Each row was made from one small tree. The marks that hang from a mark follow it in brackets, in alphabetical order. Every link used is in the known rows. Write each row's tree.
In the rows, zero is written as 128.
Known rows
teni(fidili): [143 129 132 149 133 128 180 131 151 146 144  59 179 118 104 121 179 180
 123 133 144 145 150 134 123 146  95 161 134 130 190 125 166]
fita(mevoke teni(fidili(renes) vivabep)): [210 124 124 123 171 155 176 172 177  98 139 106 152 159 146 144 209 151
 150 158 135 152 128 196 169 124 126 194  97 118 177  86 145]
vivabep(mevoke(fita)): [164 144 147 130 119  95 155 134 142 104 136  86 159 105 114 107 140 109
 171 125 120 136 138  70 135 155 105 138 123 126 143 133 127]
teni(vivabep(mevoke(fita))): [191 124 158 124 152 113 169 130 147 119 130  82 165 106 144 119 139 104
 155 122 143 161 140 116 152 159 125 123 124 152 155 127 105]
dafimet(bodez): [141 105 153 157 151 139 137 121 130 127 125  97 140 121  91 112 146 171
 161  99 118 160 151 113 139 139 121 113 153 152 194 143 175]
fona(zivi(renes)): [ 69 140 101 142 134 128 128  68 165  84 133  83  98 119 150 101 157 166
 145 128 132 131 150 149 152 142 108 156 141 106 112  75 157]
dafimet(bodez(dibeb) teni): [149 120 158 140 142 123 126 142 138 127 144  77 129 120  93 108 178 159
 111  84 127 157 159  93 108 132 109 137 178 174 199 157 162]
vivabep(bodez mevoke(fita)): [161 107 143 123 114  85 147 145 133  75 126  83 154 124 121 133 113  96
 182 114  98 141 126  91 157 180  87 133 131 135 163 127 145]
zivi(renes(dafimet fita(mevoke))): [ 58 154 139 136  99 112 127 139 134 109 135  83 125 102 124 107 159 141
 184 114 108  78 113  98 137 125  98 149 149 122  70  75 146]
dafimet(teni): [151 159 152 145 143 133 153 133 149 130 147  85 137 131 107 100 221 139
 103  97 155 145 165 106  98 134 100 147 146 139 186 118 137]
fidili(mevoke teni(vivabep(bodez))): [178 106 116 112 156 142 185 142 139 113 144  90 120 106 138 144  66 109
 143  98 134 165  95 194 165 172 103 160 104 128 162 102 117]
zivi(renes(fita(mevoke teni(vivabep)))): [132 141 161 136 148 146 117 147 161  57 140 107 118 109 155 131 200 153
 162 123 118 115 117 143 145 140 110 165 135 130 101  59 138]
fufupa(mevoke(fita)): [167 178 149 131 132  91 136 146 164  98 120 109 183 134 102 101 108 145
 163 133 113 137 141  77 135 162 127 131 115 103 150 136 127]
lapo(dafimet(bodez)): [124  98 151 158 149 140 132 132 117 165 133  98 129  69  96 109 126 155
 142  90  95 146 140 114 137 105 111  87 153 165 163 148 153]
dafimet(bodez mevoke teni(fidili vivabep)): [213  91 138 100 168 165 170 186  91 153 123  67 186 132 138 141 203 141
  86  66 139 155 167 155 153  98 139 168 108 168 227 148 142]
vivabep(mevoke): [132 111 144 128 126 112 164 117 153 107 136  89 135 122 123  94 164 126
 155 119 106 134 159  99 135 164  85 149 143 127 179  99 125]
renes(dafimet(teni(fidili)) fita(mevoke)): [147 179 163 121 108 125 162 190 127 138 139  46 182 117 125 129 203 113
 123  98 149  86 112 107 117 106  86 171 138 131 119 142 123]
bodez(dibeb): [ 95 128 153 152 122  87 146 112 179 139 165  68 150 115  91  92 145 170
 130 132 123 161 172  83 112 177 102 136 189 144 171 118 140]
zuka(lapo(dafimet(bodez))): [146 108 134 159 153 136 149 148 114 134 130 120 127  68 102 112 116 130
 154  84 110 147 120  98  96 136  82 110 187 129 184 114 157]
lapo(dafimet(teni(vivabep))): [159 133 159 141 172 146 158 142 136 178 150  82 132  73 133 107 192 115
  81  86 142 149 152 140 114 104 109 106 145 170 164 123  98]
fona(zivi(renes(fita(teni(fidili))))): [105 156  97 127 133 154 107 107 172  70 144  64 131 100 164 141 176 167
 121 139 147 115 113 155 134 137  82 194 133 104  84  97 160]
fona(dafimet(mevoke) zivi): [ 99 150 122 137 133 109 135 127 135 170 148  68 170 149 158  91 139 117
 133 113 120 138 189 137 153 109 121 146 125 108 128 141  98]
teni(fidili(mevoke)): [157 130 107 127 117 118 197 136 151 144 150  73 167 125 100 119 139 163
 123 131 123 133 129 148 150 141 101 186 105 104 164 118 152]
fidili(mevoke renes teni): [147 146  54 110 137 146 164 109 145 146 155 101 106 114 101 104  74 125
 156 131 158 138  90 140 134 132  98 206  89  79 112  70 128]
vivabep(bodez(dibeb) mevoke(fita(teni))): [165 114 144 110 115  75 124 178 166  54 156  84 146 122 124 144 123  99
 161 132  76 147 129  79 136 192  78 150 151 148 164 148 141]
mevoke(fita(teni(fidili(renes) vivabep))): [223 156 105 129 170 149 154 164 161 137 148  81 181 118 123 154 166 141
 133 164 173 167 113 141 128 129 129 167  92 136 138 147 151]
zuka(lapo): [146 144 134 161 139 121 172 129 155 108 139 111 144 122 105 106 152 136
 153 113 148 155 141  91  83 186  76 148 185  99 196  77 148]
fidili(mevoke(fita) renes(dafimet) teni): [151 184  42 100 121 125 163 153 121 177 155  87 129  93  95 120  36  80
 174 138 165 121  62 103 125 107 113 181  70  91  54 134 124]
teni(fidili vivabep): [175 107 143 141 165 144 193 130 155 162 136  56 182 114 133 134 177 170
 111 129 158 170 149 178 143 153 116 149 131 153 197 120 142]
fita(teni): [153 151 148 151 156 143 143 153 179 101 157 108 135 133 111 120 197 152
 130 136 123 154 158 118 107 156 103 142 134 134 183 130 150]
fidili(mevoke renes(dafimet fita) teni): [114 165  53  96 116 147 139 130 132 181 157  70 128  90 106 116  41  89
 155 124 166 104  58 104 114 123  80 197 106  88  47  96 105]
renes(dafimet fita(mevoke teni(vivabep))): [152 159 185 129 147 143 145 191 166 115 145  88 162 121 150 142 170 100
 153 122 126 121 120 126 137 137 111 130 142 145 114 137 101]
dafimet(bodez teni): [172 128 154 144 156 152 136 144 119 124 125  94 128 129  99 115 200 150
 121  76 137 151 152 114 116 115 113 130 146 163 200 151 168]
fona(zivi(renes(dafimet(bodez) fita))): [ 56 131 103 129 122 142  95  93 134 111 121  66 114  94 148 121 113 142
 157 106 131 109 113 125 145 118 101 137 156 131  64 122 157]
mevoke(fita): [157 172 151 161 132 104 150 130 146 127 142  82 174 110  88 116 142 142
 159 128 153 155 139  72 120 149 127 119 131 131 137 152 150]
teni(fidili(renes) vivabep(mevoke)): [178  75  88 101 154 142 180 110 154 158 128  62 160 128 151 122 155 137
 136 149 150 151 132 170 158 141  96 190 117 131 177  71 124]
zuka(lapo(dafimet(bodez teni))): [172 129 135 149 158 148 148 167 105 130 132 118 116  70 108 114 157 115
 122  64 124 141 121  97  78 117  76 123 182 136 191 119 150]

Write each row's tree
[ 98 126 180 135 104  98 121 164 137 132 137  64 161 107 102 116 108 135
 184 100 102 112 120  73 142 135 107 121 188 155 112 159 137]
renes(dafimet(bodez(dibeb)) fita(mevoke))
[146 111 142 119 147 143 136 180  85 165 139  94 141  85 109 105 170 118
  98  54  90 126 167  93 132  72 121 122 125 157 177 146 130]
lapo(dafimet(bodez mevoke teni))
[216 105 118 116 137 110 196 156 135 130 136  61 187 126 129 165  90 124
 134 125 133 165  99 183 186 161 122 159  94 135 157 139 146]
teni(fidili(mevoke(fita)) vivabep(bodez))
[188 109 118 120 146 133 211 133 154 157 144  68 172 123 132 132 134 152
 112 131 140 156 128 190 170 147 120 171 104 127 173 113 127]
teni(fidili(mevoke) vivabep)
[214 120 157 110 153 117 159 157 130  92 126  76 144 128 152 139 175  77
 125  88 140 154 133 132 146 155 101 138 127 163 186 126 115]
dafimet(teni(vivabep(bodez mevoke(fita))))
[191 189 149 126 146 110 124 179 180  74 131 126 174 138 113 119 134 140
 154 145 102 137 138  86 125 155 122 141 100 105 157 150 129]
fufupa(mevoke(fita(teni)))
[155 155 133 150 148 130 163 158 130 137 148 109 126  76 114 103 175 104
 108  81 139 133 130  91  64 131  62 138 180 117 178  90 124]
zuka(lapo(dafimet(teni)))
[181 151  59 116 115 111 176 127 143 161 147  73 175 132  88 122 102 144
 147 157 153 134  96 122 153 119 116 205  79  86 108 114 158]
teni(fidili(mevoke(fita) renes))
[122  96 126 131 131 104 144 172 113 145 150 107 150  74 102 103  93 125
 139  80  84 145 152  57 103 141  91 134 195 125 185 109 133]
zuka(lapo(dafimet(bodez(dibeb) mevoke)))
[142 148 179 134 132 147 118 200 138  95 130  99 150 120 119 142 155 118
 182 103  98 107 110 100 137 115 109 126 143 148 121 168 146]
renes(dafimet(bodez) fita(mevoke teni))
[159 123  88 127 183 171 156 103 147 159 141  83 124  99 131 119 117 137
 148 130 196 176 112 161 120 146 110 168 120 129 146  75 120]
fidili(renes teni(vivabep))
[185 111 127 105 140 150 159 188  90 141 128  72 183 136 111 129 207 151
  96  68 123 133 169 117 138  94 123 180 109 144 219 152 166]
dafimet(bodez mevoke teni(fidili))
[151 120 149 147 157 149 129 152 107 160 136  95 119  73 103 108 174 133
 108  67 111 136 140 112 116  81 106 103 147 171 172 156 147]
lapo(dafimet(bodez teni))
[213 166 136 127 149 123 171 166 163 110 157 113 149 124 119 138 124 108
 136 138 133 159 119 133 152 141 139 148  85 121 122 150 119]
fidili(mevoke(fita(teni(vivabep))))
[174 103 187 133 157 110 153 183 187  49 150 110 132 156 147 147 172 134
 159 127  84 168 151 169 174 180 117 140 154 150 201 108 135]
fita(mevoke teni(vivabep(bodez(dibeb))))
[211  81 138 109 143 110 182 157 130 108 122  53 188 112 153 163 128 111
 149 123 126 158 115 162 176 170  99 150 117 157 183 134 139]
teni(fidili vivabep(bodez mevoke(fita)))
[ 84 146 152 147 112 115 120 115 145  73 132  94 124 106 121 104 177 166
 178 112 118  98 121 104 143 142 101 164 150 109  91  48 152]
zivi(renes(fita(mevoke)))
[170 104  84 102 174 162 159 106 144 137 136  88 115  96 152 115 115 109
 158 128 172 160 108 157 133 148  94 181 113 126 149  63 103]
fidili(renes teni(vivabep(mevoke)))
[168  73  82  96 171 155 150 114 137 117 128  83 111 111 155 135  92  98
 169 117 152 165  99 171 150 167  79 176 123 132 168  58 118]
fidili(renes teni(vivabep(bodez mevoke)))
[144 110 147 110 130 115 128 171 115 135 148  77 154 134 100 103 173 143
 101  68 105 147 188  69 124 121 126 157 158 159 204 148 144]
dafimet(bodez(dibeb) mevoke teni)
[154 145 133 139 143 140 165 160 127 176 155  64 151  71 113 117 201 140
  76  97 131 123 138 131 104  90  85 145 131 151 168 139 135]
lapo(dafimet(teni(fidili)))
[129 174 126 126 141 120 133 146 125 167 150  66 159 157 167  94 188  98
  97  90 135 129 189 135 132  86 114 163 122 118 135 149  91]
fona(dafimet(mevoke teni) zivi)
[195 112 143 144 180 157 158 165 109 140 127 115 122  71 131 122 156 106
 112  64 139 157 119 128  91 120  91 113 182 154 198 113 130]
zuka(lapo(dafimet(bodez teni(vivabep))))
[156 168 189 146 133 133 126 165 174  63 149 103 156 127 122 128 193 137
 158 121 123 123 129 102 130 154  99 158 141 113 128 113 126]
renes(fita(mevoke teni))
[180 135 118 118 162 152 192 133 143 134 151  94 125  89 134 125  86 121
 133 107 156 160 106 177 146 154 116 164 100 122 145 108 104]
fidili(mevoke teni(vivabep))
[ 97 151 130 143 133 148  97 128 163  82 153  93 118  95 124 123 191 165
 141 128 127 113 121 100 100 148  84 168 149 126  97  77 158]
zivi(renes(fita(teni)))
[181  99  70 107 148 142 193 112 158 182 142  72 158 141 127 124 119 148
 121 149 158 156 116 189 172 133 118 198  93 110 148  75 132]
teni(fidili(mevoke renes) vivabep)
[ 90 173  95 133 123  96 109 133 108 144 141  73 155 123 163 102 129 121
 156 121 118 113 156 122 154  86 135 158 105 107  58 130 123]
fona(dafimet(mevoke(fita)) zivi(renes))
[ 81 115  96 130 136 127  98 126  96 142 124  85 126 133 165 102 130 146
 161  99  88 118 166 155 170  75 131 148 123 129 107 126 149]
fona(dafimet(bodez mevoke) zivi(renes))
[227 163 146 138 169 143 166 183 158 121 148  77 191 106 128 160 178 144
 123 148 164 168 123 143 127 140 128 146 100 151 157 176 148]
mevoke(fita(teni(fidili vivabep)))
[128 148 141 133 125 100 147 166 110 171 155  84 179  71 102 104 122 112
 131 100 103 131 159  58 136 105 132 112 113 128 119 143 111]
lapo(dafimet(mevoke(fita)))
[115 148 115 134 130 153 110 140 155  91 151  75 140  87 128 139 200 180
 127 135 134 106 109 120 103 140  78 191 137 125 106  89 172]
zivi(renes(fita(teni(fidili))))
[142 110  73  91 163 159 165 132 131 175 136  75 117  94 155 118  98  84
 160 130 163 140 100 148 124 130  92 166 114 138 130  90  97]
fidili(renes(dafimet) teni(vivabep(mevoke)))
[123 138  84 119 112 125 132  85 163 151 151  86 141 137  92  96  90 125
 145 134 151 124 103  91 142 145  94 193 123  76  77  60 119]
fidili(mevoke renes(fita))
[167 128 146 131 131 114 135 167  95 127 126  93 187 122  92 120 119 137
 166  89 113 151 160  61 156 121 156 124 110 135 160 168 158]
dafimet(bodez mevoke(fita))
[130 111 146 146 141 121 129 169  91 193 134  88 174 140 114  99 141 140
 160  91  92 140 180 110 138  94 132 122 133 153 172 165 136]
fona(dafimet(bodez mevoke))
[188 156 144 124 132 112 145 168 155  75 146 103 151 113 125 124 167 105
 160 138 109 134 134  79 124 152 102 150 110 129 146 149 129]
vivabep(mevoke(fita(teni)))
[101  89 149 152 138 113 122 134 132 168 151  81 129  59  89 103 105 162
 133  99  83 149 147  92 126 118 108  94 182 175 160 157 147]
lapo(dafimet(bodez(dibeb)))
[195 130  86 103 168 149 152 120 133 133 134  84 136  84 144 125  96  94
 171 132 185 160  90 133 131 142 109 172  99 124 118  94 105]
fidili(renes teni(vivabep(mevoke(fita))))
[182 143 116 128 144 141 163 174 172  85 145 107 147 161 120 132 211 162
 161 159 118 130 130 158 153 120 108 206  97  96 168  91 167]
fita(mevoke teni(fidili(renes)))
[171 130 147 118 131 104 114 201 127 106 157  93 179 119  93 130 125 141
 144 110  93 159 163  49 135 134 146 143 129 151 160 190 156]
dafimet(bodez(dibeb) mevoke(fita(teni)))
